What can hang from each mark:
j803: j82 j348 j587
j348: j803
j587: j714 j803
j714: j82 j348
j82: j172 j714
j172: j82 j587

Known rows, with every way that one mark hangs from another:
j172[j587[j803[j82]]]: [ -2.7  17.7   1.9 -29.3 -12.5  20.4 -21.5   2.1  27.2  48.1  23.5  -3.2
  17.1   1.2   0.6  -7.1  -2.5]
j348[j803[j82[j714] j587]]: [  1.5   4.8  32.9  17.6 -11.6 -23.8  14.1 -12.3  13.2   1.6   2.0   1.8
  42.1  -1.4  -9.5 -42.2  13.5]
j348[j803]: [ 20.0  27.7  -9.1   1.4 -15.2 -32.8 -13.1 -10.0  11.4  -6.2  32.4 -19.3
  19.0  -7.4 -19.2 -46.8  -3.2]
j348[j803[j587]]: [  7.7  21.5   8.5   5.5 -30.4 -34.8 -12.7 -12.9  -2.2 -32.4  19.1 -13.9
  19.1  -3.2  -9.3 -46.4  -1.3]
j803[j82 j587[j714[j348]]]: [  2.7  25.5  12.2  19.7  -6.4   8.0 -24.6   3.7  22.5  -7.5  -4.6  17.1
   8.7   8.1  22.9 -12.5  -6.2]
j348[j803[j82[j172]]]: [ 10.7  19.9  10.3  11.5 -10.2 -26.8  26.9 -23.2   7.6   9.4  29.9  -8.3
  26.3 -15.7 -12.3 -38.2   7.9]
j172[j82]: [ 18.6  16.8 -15.8  -5.6 -38.1   4.7 -12.9   3.2   6.7   2.7  40.5 -22.9
  16.5 -33.2  -4.8  -0.3  -1.6]
j714[j82 j348]: [ 14.2  22.5   1.0  20.7  -9.8   4.9 -38.8 -12.5 -11.9  12.5   4.1  13.9
   5.8 -12.9  11.4  -4.9 -22.4]
j803[j82[j172 j714] j348 j587]: [ -7.3 -24.8  36.8  34.1 -25.5 -27.7  43.9 -15.4 -11.4  -0.8 -35.8   6.6
  47.2 -23.6   6.2  17.8  19.5]
j587[j714[j82[j172] j348] j803]: [ 15.2  35.0 -12.7   2.6  -4.8   6.5  -7.7   3.2  21.6  -7.0   7.3   8.4
   7.7  11.4   6.5  11.6 -16.2]
j714[j348[j803[j82]]]: [ 16.5  34.5  10.6  16.5  -3.2  -8.1 -21.2 -12.7  21.4  16.4   2.4   6.4
   5.7   7.2   0.0 -51.0 -10.2]
j714[j348]: [ 24.8  13.8 -10.2  10.8 -10.8 -10.0 -30.3  -9.8  -1.0   1.6   3.3  -6.6
   6.0 -17.7  -0.5  -9.2 -15.7]
j172[j587[j803[j348]]]: [ -0.3  12.6  -7.2 -24.3 -38.4  -4.2 -27.7   5.0  14.4  21.7 -11.8 -13.4
  16.4   5.8   3.5   9.9  -7.9]
j172[j82[j714[j348]] j587[j803]]: [ 25.1   9.5 -13.6 -31.5 -40.6  27.2 -13.7  10.1  21.2  42.8  -4.0 -26.2
  16.9  -5.1   6.1  24.7  -1.1]
j82[j714]: [ 23.6  -9.5  -8.3   9.4  -1.3 -22.3   6.6  -6.8   5.2  14.2  18.0 -18.0
  39.3 -32.2 -20.8  -0.6   6.6]
j587[j803]: [ 13.9  15.8 -13.3 -15.8  -8.9  -5.6 -23.5   8.1  26.3  -8.3  26.8 -10.2
  18.4  -4.5 -19.2 -10.5 -11.2]
j82[j172[j587[j803]] j714[j348]]: [ 24.2  -8.5  -8.2 -20.6 -16.8  -7.0  20.9 -10.5   0.8  33.3 -13.2 -27.3
  26.2 -12.9  -5.5  27.3   4.3]
j587[j803[j82[j714]]]: [  7.2  -1.0   9.7  -3.5  12.5   5.0   2.2   6.9  41.7  28.9   9.6   4.0
  40.1  -4.6 -18.0  -5.9   4.5]
j82[j172[j587] j714[j348]]: [ 28.2 -15.7  -8.4  -0.6 -19.6 -18.8  27.0 -23.1 -23.6  40.8  -7.3 -32.1
  28.2 -34.8   0.0  27.1   8.7]

Rows:
[  6.0  16.3  12.5  22.5 -11.5  -4.1  12.3  -7.2   7.6 -13.1  -4.1   7.3
  12.6  -5.6  21.1   4.1   1.1] | j803[j82[j172] j587[j714[j348]]]
[  6.6  -7.9  30.5  26.4  -5.1  -2.8  -3.6 -11.4   1.3  10.2 -25.2  12.5
  28.7 -10.6  10.1  -3.1   0.7] | j803[j82[j714[j348]] j587]
[ 34.1 -13.9  -4.4  19.8  -6.6 -29.0  28.7 -20.4 -12.0   7.5  -9.0 -18.8
  30.2 -36.2 -11.5  15.5   4.1] | j82[j172 j714[j348]]
[ -6.1  17.2  14.4   3.2 -13.8   3.8 -22.7  11.0  36.6  10.6 -16.4  16.5
  20.0  10.8  -0.4  -7.9  -8.2] | j587[j803[j82 j348]]
[ -7.5  -2.0  13.1   4.5 -34.6 -10.1  19.3 -18.1 -12.1  45.0  -8.4  -8.3
  25.6 -20.6  15.6  17.2   9.2] | j803[j82[j172[j587]] j348]
[ 18.8  50.3  -2.6  15.8   2.6  -2.8 -22.6   2.5  45.1  13.1  10.0   5.4
   6.0  22.2   3.3 -49.2  -4.8] | j587[j714[j348[j803[j82]]]]
[ 25.6  18.5 -26.9  -6.7 -22.3  -8.7   7.1 -10.4  -4.8  23.4  14.3 -29.6
   8.0 -12.9  13.0  17.4   1.2] | j82[j172[j587[j714[j348]]]]
[ -1.6  -1.0  18.9   9.7  -3.3  -1.3  -0.7  10.5  41.2  23.6 -30.1  13.9
  39.5   6.1  -6.5   1.5   3.1] | j587[j803[j82[j714] j348]]
[ 18.2  28.1 -12.5  22.4  -6.3  -3.6   1.8  -9.6  -2.9   0.6  13.1   2.4
   9.4 -11.6  12.0  10.8  -8.6] | j587[j714[j82[j172] j348]]
[  5.2  21.6   5.3  24.7 -23.1  -8.9   2.2 -12.3 -15.3 -24.7  -0.6   9.4
  11.5  -6.9  23.6  13.0  -7.7] | j803[j587[j714[j82[j172] j348]]]
[  8.5 -20.6   7.6  -1.2  -9.8  -7.5  45.7 -20.7 -10.6  61.4  17.0 -20.9
  43.2 -36.5  -2.9  18.0  22.8] | j803[j82[j172[j587] j714]]
[-15.0  19.6  18.1  26.2 -24.1  -7.6 -13.8  10.8  24.9 -12.5 -14.8  16.2
  23.0   9.3  22.2  -4.2   3.5] | j803[j82 j348 j587[j714]]
[  7.8  19.2  -0.6 -18.2 -26.6  11.8  -9.8 -16.4 -14.5  30.3  -0.4  -2.9
   7.7  -2.5  12.8  21.7 -14.9] | j714[j82[j172[j587[j803]]] j348]
[ 16.7 -13.6 -10.2 -27.7 -18.5 -15.0  34.7  -7.8   1.8  31.5  13.4 -32.0
  40.5 -22.1 -16.5  24.6  12.4] | j82[j172[j587[j803]] j714]
[ -2.4  17.6   2.1  18.1 -22.4 -15.8  16.4  -8.5 -14.6 -26.6  27.0   2.6
  26.1 -14.9  11.0  12.4   1.5] | j803[j587[j714[j82[j172]]]]
[  9.6  23.5 -19.8 -46.3 -50.7  25.7 -22.2  11.9  20.3  28.3  35.4 -30.5
  12.8 -10.1   3.0  13.7  -3.9] | j172[j82 j587[j803]]
[  9.3  -9.8  10.3  -1.5   6.5  -6.5  39.4  -4.3  25.9  20.3  10.5  -2.4
  44.3 -18.0 -19.9   8.2  12.7] | j587[j803[j82[j172 j714]]]
[ 19.3  31.0   5.9  22.1 -19.4 -22.5   3.4 -29.0 -18.1  -2.0   6.5   0.6
   8.5  -4.7   0.5 -26.5 -11.8] | j714[j82[j172] j348[j803]]
[  0.0 -23.1  28.0  22.1 -10.2 -22.0  46.6 -18.6 -10.5   0.8   1.1  -2.3
  47.6 -32.8  -2.0   8.2  20.8] | j803[j82[j172 j714] j587]
[  8.2  43.7 -18.1 -20.1 -13.6  27.7 -44.3  11.4  25.6  34.7   6.6   4.5
   1.5  23.4  20.3   8.3 -19.9] | j172[j587[j714[j82 j348] j803]]
[ 10.7  30.7 -30.1 -36.4 -15.2   8.3 -23.7  18.5  38.5  21.3  34.6 -22.7
  16.1   9.1  -1.9   1.5  -2.9] | j172[j587[j714 j803]]
[ 13.4  29.9   2.8   1.8 -33.3 -14.7   1.0 -34.2 -30.0  30.3   5.6 -11.1
   8.0  -4.9  11.8 -16.7  -8.2] | j714[j82[j172[j587]] j348[j803]]
[ 22.5  47.5  -8.9  21.9 -12.2 -19.0   5.1 -14.5   5.9  -5.0  14.2  -0.4
   9.4   7.5   4.0 -24.6  -7.1] | j587[j714[j82[j172] j348[j803]]]
[ -3.9  -4.9  24.2  14.7 -20.4 -16.8  23.8 -20.4 -14.6 -11.6  15.5   2.2
  27.6 -28.5   5.5  -0.9   7.6] | j803[j82[j172] j587]
[ 11.0   6.2 -12.7 -34.5 -26.6  -8.9  11.7  -7.9  -1.1  17.8  28.0 -29.8
  21.1 -15.8  -9.1  16.0  -0.1] | j82[j172[j587[j803]]]
